In the rows, 128 means zero.
Known rows, with every step that occurs
t/l/a/v: [137, 142, 161, 153, 134, 126, 118, 161, 149, 138, 109, 132, 124, 136, 210,
 165, 103, 145, 135, 166, 148, 132, 149, 114, 146, 136, 107, 119, 121, 140,
 153, 108,  78, 121, 113, 118, 158, 132, 125, 112, 118, 112, 140, 112, 110]
v/a/l: [141, 135, 129, 143, 122, 109, 124, 149, 153, 135, 104, 116, 136, 134, 117,
 145, 114, 135, 149, 155, 184, 111, 139, 138, 135, 121, 141, 130, 121, 138,
 120, 112, 140, 123, 107, 128, 139, 134, 113, 102, 136, 125, 154, 132, 125]
q/v/a/l/t: [138, 149, 185, 145, 130, 109, 100, 167, 145, 137,  81, 125, 149, 142, 116,
 147, 115, 139, 116, 149, 177, 136, 182, 122, 106, 121, 138, 169, 118, 130,
 142, 101, 126, 124, 109, 131, 130, 137, 120, 104, 137, 116, 166, 119, 123]
a/v: [137, 143, 180, 148, 132, 136, 116, 141, 151, 128, 107, 140, 113, 126, 146,
 150, 119, 134, 149, 166, 133, 138, 143, 131, 140, 119, 105, 116, 125, 139,
 170, 106, 134, 122, 109, 120, 135, 135, 109, 115, 145, 126, 148, 133, 114]
l/q/v/s/t: [127, 136, 165, 148, 139, 118,  91, 205, 127, 161,  88, 137, 117, 129, 133,
 178, 130, 122, 129, 177, 125, 137, 145, 127, 114, 118, 134, 190, 118, 128,
 143, 127, 114, 108, 116, 126, 136, 131, 148, 108, 132, 128, 146, 125, 125]
v/w: [147, 127, 125, 152, 122, 114, 118, 144, 140, 136, 103, 120, 195, 134, 144,
 152, 124, 132, 134, 176, 129, 120, 131, 136, 143, 131, 130, 134, 109, 146,
 130, 117, 130, 148, 126, 119, 123, 130, 112, 120, 130, 112, 142, 126, 129]
w/s/t/n: [138, 118, 101, 150, 152, 158, 114, 153, 145, 154,  96, 119, 133, 117, 136,
 147, 139, 137, 107, 173, 122, 147, 170, 147, 118, 124, 112, 199, 119, 144,
 111, 103, 130, 156,  90, 113, 128, 132, 112, 141, 141, 136, 121, 126,  92]
w/s/t: [136, 127, 115, 148, 152, 146, 118, 154, 144, 154,  90, 120, 136, 113, 129,
 146, 127, 134, 107, 178, 114, 137, 155, 146, 130, 120, 116, 193, 120, 141,
 112, 103, 133, 167,  94, 115, 124, 131, 119, 121, 123, 128, 123, 136, 128]
t/l: [146, 116, 123, 156, 128, 120, 124, 156, 146, 131, 115, 125, 109, 126, 154,
 153, 106, 139, 128, 161, 130, 128, 140, 130, 158, 133, 124, 133, 126, 140,
 120, 108,  78, 129, 116, 119, 125, 127, 126, 110, 112, 113, 133, 114, 115]
q/l/t/n: [149, 102,  98, 154, 151, 131, 125, 157, 148, 134, 106, 123, 119, 140, 138,
 151, 126, 142,  92, 155, 132, 136, 187, 112, 126, 137, 123, 186, 113, 134,
 119, 100,  60, 125, 112, 126, 123, 122, 113, 131, 157, 123, 148, 106,  98]
l/t/n: [147, 117, 101, 151, 140, 137, 122, 147, 147, 135, 118, 129, 130, 138, 139,
 155, 136, 143,  85, 156, 139, 145, 189, 115, 116, 142, 114, 187, 118, 137,
 114, 106, 133, 123, 113, 123, 131, 130, 112, 134, 144, 128, 132, 111,  92]
v/q/l/t/s: [156, 107, 118, 162, 159, 110, 107, 190, 158, 134, 111, 113, 126, 137, 142,
 156, 137, 143,  88, 163, 125, 117, 175, 122, 142, 127, 135, 181, 116, 131,
 124, 112,  62,  94, 118, 113, 124, 127, 184, 123, 161, 130, 155, 120, 125]
a/l/q/v/s/t: [125, 138, 166, 149, 133, 108,  99, 202, 130, 159,  92, 122, 130, 128, 131,
 172, 118, 124, 132, 184, 126, 130, 155, 127, 113, 113, 138, 184, 114, 129,
 128, 121, 120, 105,  99, 124, 144, 136, 148, 111, 134, 130, 160, 131, 119]
q/v/s/w: [123, 141, 178, 152, 137, 126,  95, 172, 129, 148,  74, 131, 193, 124, 148,
 169, 122, 129, 163, 168, 126, 127, 126, 137, 121, 120, 130, 137, 100, 135,
 152, 107, 110, 102, 119, 118, 113, 121,  99, 105, 132, 127, 161, 129, 115]
a/l/q/v/s/w: [121, 136, 171, 148, 130, 110,  98, 201, 128, 162,  91, 125, 179, 130, 136,
 174, 116, 123, 180, 180, 127, 117, 134, 124, 113, 111, 139, 129,  95, 134,
 127, 121, 120, 102,  98, 123, 145, 127, 142, 109, 134, 126, 166, 132, 121]
q/l/a/v/s/w: [126, 132, 156, 147, 150, 124, 117, 172, 145, 152,  78, 129, 190, 134, 198,
 179, 118, 137, 162, 178, 143, 107, 124, 124, 133, 125, 118, 124,  92, 132,
 160, 108,  56, 102, 104, 117, 148, 118, 102, 102, 147, 126, 167, 125, 118]
w/s/v/q: [131, 137, 140, 146, 157, 127, 115, 174, 146, 155,  89, 120, 119, 115, 140,
 150, 133, 132, 163, 179, 112, 149, 141, 153, 133, 115, 117, 121, 135, 141,
 156, 115, 125, 152, 102, 104, 125, 146, 166, 119, 124, 145, 133, 137, 134]
w/s: [137, 124, 123, 146, 139, 145, 115, 142, 143, 144,  84, 122, 126, 114, 145,
 144, 122, 134, 149, 166, 117, 127, 142, 141, 136, 120, 121, 131, 126, 143,
 119, 105, 136, 147, 104, 116, 125, 136, 113, 117, 114, 130, 127, 136, 131]
q/v/w/s: [135, 140, 185, 153, 132, 131,  89, 160, 131, 144,  61, 124, 197, 130, 148,
 142, 119, 135, 154, 172, 118, 140, 145, 136, 117, 114, 131, 135, 109, 140,
 153, 102, 117, 155, 113, 116, 116, 136, 115, 124, 123, 110, 146, 126, 124]
l/t: [142, 123, 121, 150, 139, 122, 125, 149, 145, 137, 107, 128, 134, 135, 132,
 155, 125, 140,  82, 163, 132, 132, 177, 116, 131, 137, 121, 181, 120, 134,
 118, 105, 135, 135, 117, 126, 125, 133, 123, 111, 122, 121, 137, 121, 135]
q/v: [140, 139, 187, 154, 140, 132, 103, 150, 135, 132,  91, 136, 113, 129, 147,
 147, 113, 135, 147, 154, 128, 145, 139, 126, 125, 122, 118, 134, 119, 132,
 153, 105, 122, 131, 123, 121, 113, 130, 114, 115, 138, 116, 147, 124, 122]
w/s/t/l/q: [138, 119, 111, 148, 148, 136, 109, 192, 141, 166,  98, 123, 119, 120, 131,
 156, 116, 133, 111, 181, 111, 136, 161, 138, 136, 122, 126, 196, 119, 140,
 103, 114,  86, 167,  93, 122, 140, 130, 161, 120, 105, 116, 118, 121, 126]
s/t/n: [144, 118, 100, 154, 147, 145, 124, 151, 146, 142, 126, 127, 120, 129, 133,
 154, 137, 135,  93, 165, 134, 149, 162, 139, 125, 133, 109, 205, 114, 141,
 113, 110, 129, 145, 106, 119, 128, 123, 110, 140, 162, 126, 130, 118,  83]
w/s/v/a/l/t: [122, 143, 139, 135, 140, 116, 118, 169, 149, 160,  79, 120, 157, 123, 107,
 145, 129, 139, 134, 173, 160, 146, 180, 141, 116, 116, 129, 154, 129, 140,
 140, 100, 134, 150,  87, 122, 142, 147, 119, 110, 119, 128, 142, 132, 130]
v/w/s/t: [138, 128, 118, 151, 138, 129, 110, 156, 141, 156,  85, 115, 218, 123, 134,
 147, 129, 132, 105, 191, 115, 130, 153, 150, 130, 122, 128, 189, 106, 148,
 120, 108, 127, 182, 101, 116, 122, 132, 119, 126, 121, 116, 129, 131, 128]

Rows
[144, 117, 110, 152, 141, 120, 121, 194, 144, 157, 128, 130, 105, 134, 128,
 165, 114, 129,  94, 175, 124, 136, 156, 125, 145, 128, 125, 201, 114, 138,
 106, 122,  81, 156, 107, 125, 139, 125, 166, 116, 122, 107, 128, 113, 122]
s/t/l/q
[140, 120, 129, 153, 130, 116, 122, 158, 150, 135, 120, 115, 157, 125, 138,
 151, 132, 148,  86, 174, 134, 121, 188, 117, 134, 126, 132, 174, 115, 135,
 103,  98, 133,  88,  99, 123, 140, 135, 119, 126, 148, 121, 153, 129, 111]
a/l/t/s
[140, 126, 125, 150, 131, 113, 129, 151, 145, 136, 110, 115, 143, 133, 131,
 150, 114, 140,  94, 169, 132, 126, 183, 117, 128, 130, 129, 171, 117, 137,
 107, 102, 139, 128, 100, 125, 138, 136, 125, 114, 127, 126, 151, 128, 129]
a/l/t
[137, 117, 129, 157, 144, 137, 117, 159, 146, 144, 128, 131, 202, 120, 142,
 156, 145, 139, 144, 168, 130, 115, 125, 133, 148, 119, 123, 132,  91, 145,
 112, 107, 126, 102, 106, 118, 128, 112, 106, 127, 163, 108, 144, 133, 105]
t/s/w
[147, 115, 117, 152, 130, 118, 117, 187, 142, 145, 125, 134,  92, 133, 145,
 165, 107, 132, 142, 165, 129, 126, 140, 116, 152, 131, 131, 133, 123, 138,
 113, 125,  78, 132, 118, 127, 143, 129, 163, 112, 110, 110, 128, 109, 125]
t/l/q
[126, 140, 161, 148, 127, 119, 100, 197, 144, 156,  97, 137, 125, 122, 140,
 179, 124, 130, 117, 192, 130, 135, 162, 135, 140, 119, 121, 178, 126, 136,
 161, 119,  82,  95, 101, 122, 150, 135, 139, 104, 127, 132, 145, 123, 105]
a/v/s/t/l/q
[140, 133, 161, 149, 150, 130, 123, 155, 150, 138,  93, 132, 118, 137, 198,
 159, 109, 141, 148, 164, 144, 123, 138, 115, 139, 131, 110, 125, 112, 131,
 160, 106,  65, 121, 107, 119, 147, 127, 114, 114, 150, 115, 159, 123, 122]
q/l/a/v
[141, 124, 142, 154, 161, 104, 128, 184, 149, 144, 111, 125,  95, 130, 140,
 154, 123, 128, 158, 169, 120, 145, 133, 141, 146, 122, 118, 125, 129, 134,
 167, 119,  66, 140, 115, 108, 115, 133, 172, 116, 153, 132, 155, 124, 132]
s/v/q/l
[127, 149, 143, 148, 139, 135, 110, 160, 146, 152,  94, 130, 152, 130, 204,
 183, 138, 142, 115, 180, 158, 136, 158, 129, 114, 137, 106, 178, 119, 135,
 159, 112, 125,  90, 104, 114, 165, 134,  94, 125, 151, 144, 144, 125,  84]
l/a/v/s/t/n
[120, 145, 173, 146, 132, 128, 110, 161, 145, 147,  85, 136, 196, 117, 146,
 173, 131, 129, 165, 181, 133, 119, 130, 144, 137, 116, 119, 115, 103, 140,
 169, 108, 122,  94, 107, 117, 133, 125,  93, 104, 140, 137, 160, 140, 109]
a/v/s/w
[131, 138, 173, 156, 135, 116,  93, 185, 135, 145,  77, 123, 137, 120, 149,
 167, 115, 133, 105, 173, 126, 143, 158, 141, 129, 122, 131, 199, 125, 130,
 149, 105,  68, 104, 114, 118, 115, 127, 114, 105, 117, 126, 148, 118, 105]
q/v/s/t/l
[139, 117, 122, 155, 147, 130, 118, 165, 147, 148, 122, 129, 215, 131, 131,
 161, 148, 147,  87, 169, 131, 119, 170, 120, 131, 128, 124, 179,  92, 139,
 107, 104, 125, 109, 105, 124, 131, 118, 117, 125, 155, 106, 143, 125, 111]
l/t/s/w
[141, 120, 110, 150, 134, 120, 103, 192, 138, 169,  91, 117, 199, 133, 134,
 159, 122, 130, 110, 195, 113, 128, 158, 138, 134, 123, 135, 190, 103, 146,
 110, 118,  86, 179,  97, 121, 139, 129, 158, 126, 108, 107, 126, 118, 127]
v/w/s/t/l/q
[135, 129, 156, 151, 150, 138,  92, 199, 134, 167,  81, 128, 119, 123, 133,
 155, 113, 131, 117, 177, 111, 149, 170, 133, 122, 116, 124, 198, 116, 136,
 124, 111,  77, 164,  94, 119, 133, 132, 164, 120, 109, 112, 128, 116, 120]
w/s/t/l/q/v
[125, 136, 173, 148, 123, 106,  98, 192, 130, 150,  88, 125, 119, 127, 142,
 169, 114, 125, 167, 176, 129, 125, 145, 119, 119, 113, 143, 134, 120, 130,
 133, 121, 122,  84, 106, 124, 147, 138, 142, 107, 127, 134, 160, 133, 122]
a/l/q/v/s
[130, 153, 164, 146, 131, 133, 106, 150, 144, 149,  79, 126, 207, 135, 207,
 162, 122, 143, 149, 183, 143, 124, 143, 127, 122, 127, 111, 120, 107, 144,
 161, 107, 134, 142, 105, 113, 160, 141, 114, 122, 126, 119, 141, 131, 125]
l/a/v/w/s
[142, 121, 110, 151, 132, 125, 126, 150, 146, 135, 117, 116, 139, 135, 137,
 152, 126, 143,  93, 164, 141, 136, 194, 116, 113, 136, 121, 177, 115, 138,
 102, 101, 137, 115,  95, 121, 141, 136, 116, 136, 147, 132, 147, 118,  91]
a/l/t/n
[135, 122, 128, 154, 138, 119, 123, 167, 148, 146, 123, 116, 214, 127, 132,
 157, 136, 146, 100, 175, 131, 113, 178, 120, 130, 124, 130, 170,  92, 140,
  96,  99, 131, 104,  92, 122, 140, 123, 119, 126, 154, 112, 158, 130, 109]
a/l/t/s/w
[124, 137, 141, 141, 148, 137, 125, 149, 139, 153,  90, 130, 124, 110, 135,
 144, 129, 133, 162, 176, 113, 155, 138, 146, 134, 117, 112, 120, 132, 142,
 151, 106, 130, 153,  99, 113, 125, 142, 111, 119, 122, 127, 128, 136, 127]
w/s/v
[128, 140, 183, 152, 132, 120,  96, 163, 131, 135,  70, 130, 129, 118, 153,
 164, 120, 131, 151, 165, 129, 135, 135, 133, 125, 119, 132, 141, 128, 130,
 158, 108, 114,  85, 126, 119, 116, 133,  97, 103, 126, 131, 153, 131, 115]
q/v/s
[138, 138, 144, 152, 152, 108, 126, 173, 147, 144, 120, 129, 104, 127, 137,
 156, 131, 128, 153, 169, 126, 151, 130, 144, 143, 126, 112, 120, 133, 137,
 167, 122, 124, 141, 118, 107, 122, 140, 171, 116, 143, 138, 142, 128, 132]
s/v/q
[143, 135, 153, 150, 141, 115,  98, 210, 141, 160, 106, 134, 115, 145, 114,
 162, 114, 131, 104, 160, 162, 143, 164, 130, 128, 123, 135, 205, 114, 133,
 132, 119,  71, 154, 112, 132, 136, 126, 163, 108, 128, 101, 140, 105, 117]
s/t/l/q/v/a
[129, 128, 161, 152, 133, 114,  93, 215, 129, 161,  91, 134, 162, 133, 146,
 177, 112, 129, 164, 173, 125, 124, 134, 122, 131, 120, 136, 136, 101, 136,
 134, 122,  57, 109, 116, 124, 136, 120, 152, 104, 112, 112, 148, 111, 114]
t/l/q/v/s/w
[134, 152, 170, 145, 140, 133, 120, 144, 149, 139, 105, 139, 129, 137, 206,
 166, 117, 142, 147, 164, 153, 130, 138, 117, 130, 134, 100, 117, 118, 136,
 161, 109, 137, 121, 113, 118, 159, 137, 113, 113, 139, 122, 146, 128, 123]
l/a/v
[142, 102, 120, 156, 158, 128, 121, 176, 149, 145, 110, 126, 196, 131, 133,
 156, 136, 143,  95, 167, 125, 115, 169, 117, 137, 124, 129, 180,  89, 134,
 110, 100,  53, 110, 103, 125, 121, 110, 117, 124, 164,  99, 157, 117, 115]
q/l/t/s/w
[127, 145, 175, 145, 124, 125, 108, 151, 147, 134,  85, 134, 134, 115, 153,
 167, 125, 133, 150, 177, 135, 127, 140, 140, 139, 120, 121, 122, 132, 136,
 175, 111, 126,  76, 115, 119, 135, 138,  91, 102, 132, 144, 154, 141, 109]
a/v/s
[142, 135, 175, 150, 129, 115,  93, 187, 125, 152,  99, 137, 159, 146, 140,
 163, 120, 124, 160, 170, 127, 134, 136, 116, 122, 121, 133, 134, 102, 134,
 147, 129, 119, 143, 128, 128, 132, 134, 156, 121, 134, 102, 150, 119, 132]
l/q/v/w
[147, 130, 155, 156, 154, 129, 101, 180, 159, 134, 104, 127, 110, 143, 150,
 156, 132, 141, 111, 158, 135, 140, 190, 124, 122, 127, 112, 159, 118, 135,
 168, 108,  71, 115, 111, 112, 132, 133, 171, 133, 172, 141, 162, 112,  93]
a/v/q/l/t/n
[138, 132, 137, 152, 152, 144, 108, 170, 147, 156,  77, 120, 194, 140, 195,
 159, 127, 142, 121, 183, 139, 135, 167, 129, 113, 127, 110, 180,  98, 139,
 153, 102,  58, 152,  89, 113, 153, 127, 112, 143, 159, 115, 151, 115,  94]
q/l/a/v/w/s/t/n
[136, 152, 168, 148, 125, 122, 113, 149, 145, 142,  96, 132, 196, 144, 205,
 168, 121, 141, 142, 180, 151, 125, 135, 120, 130, 134, 110, 120, 105, 141,
 166, 114, 133, 133, 120, 117, 157, 136, 114, 119, 139, 113, 151, 126, 122]
l/a/v/w
[132, 129, 150, 154, 143, 125, 125, 159, 144, 138, 129, 135, 128, 115, 142,
 151, 148, 140, 141, 175, 128, 148, 135, 135, 150, 116, 117, 126, 129, 139,
 152, 107, 122,  92, 112, 118, 128, 133, 103, 130, 164, 114, 140, 132, 103]
t/s/v
[132, 128, 108, 154, 137, 110, 117, 178, 142, 154,  90, 116, 152, 123, 188,
 183, 120, 139,  88, 186, 141, 120, 148, 137, 143, 141, 130, 204, 125, 134,
 117, 113,  78, 101, 112, 117, 147, 127, 113, 100, 107, 133, 135, 119, 114]
v/s/t/l/a
[155, 110, 114, 158, 158, 107, 115, 182, 155, 137, 100, 114, 112, 142, 137,
 156, 121, 137,  96, 161, 122, 121, 171, 124, 137, 132, 131, 178, 120, 131,
 128, 117,  67, 133, 120, 114, 120, 128, 189, 112, 139, 132, 154, 117, 142]
v/q/l/t
[154, 119, 116, 160, 161, 109, 117, 179, 153, 140, 103, 113, 109, 143, 194,
 165, 115, 138, 140, 158, 140, 112, 131, 123, 142, 136, 128, 140, 118, 131,
 128, 122,  69, 127, 121, 108, 138, 126, 184, 114, 142, 131, 151, 119, 142]
v/q/l/a
[136, 136, 172, 149, 132, 126,  84, 191, 124, 159,  78, 133, 170, 138, 140,
 157, 121, 126, 166, 177, 119, 134, 139, 124, 112, 112, 134, 135, 105, 140,
 144, 121, 120, 152, 115, 124, 134, 139, 156, 124, 123, 108, 142, 123, 134]
l/q/v/w/s
